Each row comes from the steps of one path. Every step used is in the known rows, and no mark comes twice. Write the path behind each row, first mark first.
Known rows:
funob mitemod luru fabalir: [ -4 -29   5 -10   2 -70 -21   0  -6   3 -17 -29  14  -3   0  17 -28   5
  15  -5 -25  -9   4   3  19 -28  -7  -1]
zulug mitemod luru: [ 16 -45   2 -16  10 -81 -22   2 -11   6 -16 -31   4   5  -2  26 -41  -9
  16  -1 -16  -3  13   4  12 -37 -13  -5]
luru fabalir fivef mitemod: [-19 -70  -6  15   3 -34 -18  -8 -12  -9 -25 -17  17 -13 -14  35 -35  -2
   5  -2 -28   1  -9  15  12 -32  -7  11]
givu fivef fabalir luru: [-10 -21 -20  -3 105 -36 -15 -32 -16  21 -33 -23  16  -8  -3  31  -9 -31
  18  14 -40   0  42   5   8 -32  -4  -9]
luru fabalir: [  0 -29   9 -10 -21 -20 -19  -4 -18  -6 -29 -15   5  -6  -3  25   3  11
  11   1 -32   4   7   7  18 -30  -8  -4]
miko paba: [ 17 -26  -2   3   9 -24 -24 -11 -18  -9 -31 -16   6   7  -9  16  -2   6
  15   4 -16   8   9  -3  37 -31 -19  -5]
fabalir fivef givu: [  4 -46  -7  19  22 -13 -16 -14 -20  -6 -31 -10   7  -7 -11   9 -45   1
  11   0 -32  11   8   7   5 -22  -8   3]
funob mitemod zazegi miko: [-10 -28  -9   4  10 -50 -23  20  -6  -2 -29 -45  18   2  -1  27  -6 -28
  15  -1 -14  -1  -9   3  34 -42 -16  23]
zulug miko: [ 22 -25   3   2  -4 -43 -23   2 -17  -6 -28 -31  12   0  -5  15 -21  -9
  14  -4 -25  14   5   5  23 -44 -14   2]
givu fivef mitemod zazegi miko: [ -7 -37 -22   2  69 -24 -24  -1  -8   1 -26 -43  21 -11 -11  45 -36 -35
   2   7 -21   4  -2  14  30 -59 -14  22]
zazegi mitemod luru fabalir: [ -3 -45  15 -22  -1 -65 -20  12 -12  -9 -15 -27  12   0   0  29 -45   5
  19  -3 -41  -1  16   6  14 -29  -5  -9]
paba mitemod: [  1 -25  15 -17  21 -19 -22  -2 -11  -7 -34 -13   5  -2  -7  30 -24  -2
   7   0 -11  -2   4   2  22 -26 -16  -3]
givu fivef fabalir: [ -4 -38 -12  -7  79 -24 -15 -22 -21  19 -30 -17  13  -4  -7  25   5 -24
   9  10 -49   2  26  11  13 -41  -9  -6]
fabalir fivef mitemod zulug miko: [ -8 -61 -10  24   9 -45 -20   0  -9  -4 -27 -43  15 -11 -13  25 -84 -27
  10 -10 -10  14 -24  17  21 -36  -8  20]
funob mitemod zulug: [-10 -36  -6  -2  10 -40 -19   4 -11   7 -27 -32   4  -4  -2  16 -17 -16
   5  -7  -4  -5 -22   5  25 -28  -9  13]
miko paba mitemod zulug: [  0 -18  10 -10   8  -7 -23  -1 -11  -7 -41 -20  -3   2 -11  21 -42  -1
  18   1   1   5 -11  -2  41 -15 -17  -4]
funob mitemod luru fabalir fivef givu: [ -9 -50  -5  14  19 -59 -15  -4  -8  -1 -21 -20  14  -9  -7   5 -71   6
  20  -5 -38  -1   0   5   3 -18  -4   2]
zazegi mitemod luru fabalir fivef givu: [ -9 -67   6   3  12 -51 -14   8 -13 -10 -19 -19  15  -7  -8  14 -79   6
  22  -3 -53   7  11   9  -5 -20  -2  -5]
zazegi miko: [ 19 -24   2   0  -4 -38 -23   2 -16  -6 -34 -31  16  -3  -4  24 -30 -12
  16   4 -30   5   6   3  28 -47 -14  10]
mitemod luru fabalir fivef givu: [ -1 -37   6   6   7 -34 -16 -15 -14  -3 -24 -15   7  -9  -7   8 -81  15
  24  -2 -43  13  21   7   1 -12  -2  -8]
miko funob mitemod luru fabalir: [  6 -27   4  -2 -29 -88 -14  -2 -15  -9 -23 -27  14  -2  -3  19 -41  -5
   1  -2 -39  -5  20   3   7 -12  -6  -4]
miko funob mitemod zulug: [  0 -33  -7   7 -19 -54 -14   2 -19  -6 -32 -30   4  -3  -6  18 -28 -25
 -10  -4 -16  -3  -5   6  14 -12  -7  11]
zazegi mitemod funob: [  8 -49   1 -10  -6 -54 -20  25 -27 -12 -28 -19  15   1  -3  24 -32  -9
  -2  -7 -33   3  24   9   9 -42 -12  -4]
paba mitemod luru fabalir fivef: [-19 -27  25 -17  13 -39 -17 -16  -5   0 -30 -19   8  -4  -8  30 -89   6
  23   1 -30   2  10   6  13 -15  -6  -5]
luru fabalir fivef: [-15 -39  10   2 -10 -17 -15 -15 -18  -2 -31 -16   7  -5  -9  25 -23   3
  14   3 -38   8   1  10  13 -27  -5   4]

Which path is each row?
[  2 -44  -7  -5 -11 -53 -23  27 -10  -3 -29 -46   9   2  -4  35 -14 -29
  20   2 -19   4  -2   8  22 -49 -17  17] => zulug mitemod zazegi miko
[ 21 -19  -1  10 -18 -28 -25   3 -15  -5 -35 -39   5   4  -8   7 -38  -9
  25  -4 -12  20  -9   2  41 -33 -15   0] => mitemod zulug miko paba
[ -1 -26 -15  14   8 -45 -26  19  -6  -8 -33 -44  16   8  -7  18  -1 -21
  24   3 -14   2 -14  -4  49 -41 -22  18] => funob mitemod zazegi miko paba
[  5 -18  16 -11  -1 -25 -22  12  -8  -4 -37 -34   4  -4  -7  21 -66 -14
  18  -8  -6  10 -14   6  27 -28 -12   3] => paba mitemod zulug miko
[-13 -65  -7  15 -17 -46 -17   5 -21 -11 -31 -15  19 -14 -13  29 -63  -2
  -4 -10 -33   6  16  19   4 -38  -7   5] => luru fabalir fivef mitemod funob
[ 19 -33  -9  16 -25 -75 -17  12 -18 -14 -36 -34  23  -1  -8  23 -25 -34
  -6   2 -38  -5   4   4  18 -38 -15  17] => zazegi miko funob mitemod
[  1 -49 -21  -3  78 -22 -22 -19 -14   4 -20 -21  17 -11 -13  38 -18 -20
 -12   5 -19  -4  -1  13  20 -55 -12   8] => givu fivef mitemod
[-12 -28  15  -8   4 -46 -17 -22 -12   3 -23 -24   7  -1  -5  22 -72   7
  23   0 -38   9  16   9  12 -20  -2  -3] => mitemod luru fabalir fivef
[  2 -28 -10  16 -21 -72 -19  18 -15 -13 -29 -42  14   5  -7  21 -12 -32
   0  -6 -20  10   8   4  17 -26 -14  12] => zulug miko funob mitemod zazegi
[ -4 -49   0  14  -4  -6 -13  -8 -20  -8 -32  -7   8 -14 -11  11 -36  13
  15   0 -44  12   5  10   0 -19  -5  -1] => luru fabalir fivef givu
[ -1 -46   1  -6  -1 -66 -24  -4  -7  -8 -15 -26  14 -11  -4  31 -58  11
  11  -6 -21  -1  14  10  18 -27  -7  -4] => fivef mitemod luru fabalir
[ 21 -22   9   0   7 -26 -26   8  -8 -17 -44 -25  16   2 -13  24 -40  -8
  24   6 -22   3  -2  -5  46 -40 -24   3] => zazegi miko paba mitemod
[-11 -27 -10   7  -9 -54 -17   6 -18  -9 -28 -29   7   5  -5  26   1 -25
  -8  -1 -14   2  12   5  14 -12 -12  11] => miko funob mitemod zazegi
[ 12 -32 -12  17  -5 -47 -23  14  -9  -5 -32 -45  12   5  -9   3 -19 -16
  19  -8  -6   6 -30  -3  43 -39 -17   9] => funob mitemod zulug miko paba
[  5 -34  -5   8  -4 -54 -21  16  -9   2 -27 -46  11  -3  -3  10 -30 -23
  11 -10  -8   3 -28   5  28 -41 -11  13] => funob mitemod zulug miko
[ 10 -40  -9  11  -9 -68 -15   1 -21 -10 -29 -20  13   1  -8  22  -4 -19
 -14  -1 -25  -6   9   4  11 -22 -13   7] => miko funob mitemod
[-20 -56  15 -10   7 -61 -16   0 -11  -3 -17 -28  14   0  -6  29 -68  -4
  20   0 -46   2   7   9   8 -26  -2  -1] => zazegi mitemod luru fabalir fivef
[ -7 -14  13 -14  11 -19 -24  17  -5  -7 -40 -36  10  -2  -5  36 -39 -18
  23   2 -13   7   6   3  34 -32 -17  12] => paba mitemod zazegi miko
[-29 -65  -4  12  -7 -22 -16  -7 -12  -3 -29 -28   8 -17 -13  32 -63  -8
   7  -6 -19   5 -23  19  14 -21  -2  16] => luru fabalir fivef mitemod zulug
[-19 -18  13 -20  24  -8 -23   5  -8  -3 -32 -21  -1   2  -5  35 -21  -4
  13   0   1   6   8   3  25 -15 -15   2] => paba mitemod zazegi
[ -9 -48  -6 -11   6 -41 -22  15 -13  -1 -22 -32  -1   5  -4  34  10 -17
  11   0  -5   3   2   7  14 -35 -15   6] => zulug mitemod zazegi
[ 13 -17  11  -3  -2 -14 -24  11  -8 -10 -48 -35   8  -2 -10  23 -64 -11
  26   3 -13   6 -13  -2  48 -30 -19   6] => zazegi miko paba mitemod zulug
[ 30 -15   8   2 -13 -44 -25  20 -18 -18 -45 -22  15   6 -13  12 -57  -3
  15  -8 -21  15  21  -1  32 -43 -23 -12] => zulug miko paba mitemod funob
[ -5 -60  -4  29 -50 -55 -12   4 -17 -19 -35 -38  16 -16 -17  29 -88 -24
  -1  -9 -36  18 -10  21   4 -21  -2  15] => luru fabalir fivef mitemod zulug miko funob
[ 22 -16   3   8 -47 -49 -16   2 -25 -10 -37 -37   4  -3  -7  15 -60 -25
   3  -6 -27  21  11   9  12 -20  -7   4] => mitemod zulug miko funob
[ 13 -28  -8  13 -31 -67 -15  15 -18  -8 -40 -43  14  -7  -6  19 -50 -39
  -2  -3 -28  -1 -10   6  21 -26 -10  21] => zazegi miko funob mitemod zulug
